Every row comes from one small tree of marks. The marks that hang from a mark follow it in brackets, in the order of their numbers. Every link used is in the known rows. Which tree was each row made from?
Known rows:
K665{K246}: [ 10  -5  -3  -6  -5  21   8  -8 -15  12   4   2   2  -6  18 -15  10   9]
K748{K694 K703}: [ 19   8  17  -2  10   5 -10 -15 -15   8  11  18   6 -11  22   0   2  12]
K708{K955{K106{K703 K986} K748{K694}}}: [-23  24  14 -17   9   4 -13 -22 -39   6 -15  64   1 -27  -5  14  13 -17]
K106{K703 K986{K748}}: [-15   6  13 -19  11   8   4 -28 -15  14  -4  61   2   7   8  33  21  -1]
K438{K708{K955}}: [-18   2  14   2   5  11   5   9 -38  20 -30   8   6  -5   6 -21  12  -9]
K438{K708{K955{K748{K703}}}}: [-24   8  29   5   6  10  11  -1 -36  19 -32  15   7  -9   7 -14   6  -8]
K106{K986}: [ -4   7   3 -12   5   3 -12 -14 -17   8  -1  33   2  -2  10   4  17   0]
K955{K106{K986} K708 K748{K703}}: [-31  29  23 -16   2  -5 -26 -30 -32   5  -9  41  -1 -24   0  22  16  -6]
K708{K955}: [-10   3   8  -3   4   7  -8   3 -29  15 -21  18   1 -11   7 -14  12  -4]
K246{K748}: [  7   0   6  -4   1   8 -14 -18 -17  18   8  13   6 -13  20  -6   9   8]
K708{K955{K106 K748{K694 K703}}}: [-10  23  25  -4   7   0 -14 -12 -34  10 -14  37   5 -35   4  -3   3  -7]
K438{K708{K955{K106{K703 K986} K748{K694}}}}: [-29  20  19 -11   9   7   0 -14 -48  13 -24  49   5 -19  -5   4  14 -21]
K708{K955{K106{K986} K748{K694}}}: [-15  25  14 -11   8  -3 -18 -14 -37   6 -12  52   4 -32  -3   3  14 -12]
K708{K955{K106 K748}}: [-26  16  13  -5  -1   1 -14  -5 -37  12 -28  31   3 -30  -3  -9  13 -14]
K955{K106{K986} K708 K748{K694 K703}}: [-18  33  25 -15   7  -3 -29 -34 -33   0   4  46   2 -28   3  24  14  -3]
K438{K708{K955{K106 K748{K694 K703}}}}: [-17  19  29   1   8   4   0  -5 -44  17 -24  24   9 -26   3 -11   4 -12]

Write each row's tree:
[ 12  14  26  -9  17   0  -1 -26 -10  12  14  51  10  -4  16  27  11  12]
K106{K986{K748{K694 K703}}}
[-17  28  24  -7   4   1 -28 -26 -34   1  -1  27   4 -32   6  14  12  -1]
K955{K106 K708 K748{K694 K703}}
[-23  15   6 -20   4   1 -15 -13 -39  17 -23  54  -4 -15  -4   8  15 -17]
K708{K955{K106{K703 K986}}}
[ 22  -3  11  -7  -3  19   8 -23 -10  24  20   4   3 -12  29  -9  -3  18]
K665{K246{K748{K703}}}
[-24  15  16 -19   8   1  -5 -16 -34  20 -22  64   0 -14  -4  20  18 -14]
K708{K955{K106{K703 K986{K748}}}}
[-11  27  25 -11  10  -4 -15 -19 -34  10  -9  54   4 -31   1   7   6  -8]
K708{K955{K106{K986} K748{K694 K703}}}
[-23  23  24 -11   5  -5 -12 -16 -33  15 -21  50   1 -26  -1   5   8 -11]
K708{K955{K106{K986} K748{K703}}}
[ 26   7  19  -4   9   7 -14 -26 -15  16  24  19   9 -17  28   1  -2  17]
K246{K748{K694 K703}}
[-22  23  16 -23   9   2 -22 -34 -33   7   1  60   1 -14  -1  42  26  -6]
K955{K106{K703 K986{K748{K694}}} K708}
[-30  13  22 -12   9   4   8 -10 -42  25 -30  49   5  -8  -5  11  18 -18]
K438{K708{K955{K106{K703 K986{K748}}}}}
[-39  13  17  -5   2  10   5  -6 -48  18 -39  30   3 -18  -4  -7  13 -22]
K438{K708{K955{K106{K703} K748}}}
[-23  22   5 -19   0  -4 -35 -19 -35   6  -8  31  -2 -18  -1  13  25  -8]
K955{K106{K986} K708}
[-29  15   3 -18  -3   6 -28 -20 -39   8 -16  25  -5 -15   0  13  22 -10]
K955{K106{K703} K708}
[-18  24  29  -5  10   1  -2 -11 -43  15 -19  40   8 -23   0  -2   6 -14]
K438{K708{K955{K106{K986} K748{K694 K703}}}}
[-19  16  14  -3   5  12 -21 -19 -28  -6   0  18   4 -19   9   8  20   2]
K955{K708 K748{K694}}
[-14  18   8 -12   4   8 -15 -27 -31   2  -6  45   4 -27   4  12  13  -9]
K955{K106{K703} K748{K694}}
[-21  26  14  -8   1   3 -31 -22 -37  -3  -4  25   5 -33   1  10  20  -6]
K955{K106 K708 K748{K694}}
[ -2  22  28 -12  13  -6 -11 -16 -29  18  -5  56   6 -22   3  16   9  -3]
K708{K955{K106{K986{K748{K694 K703}}}}}
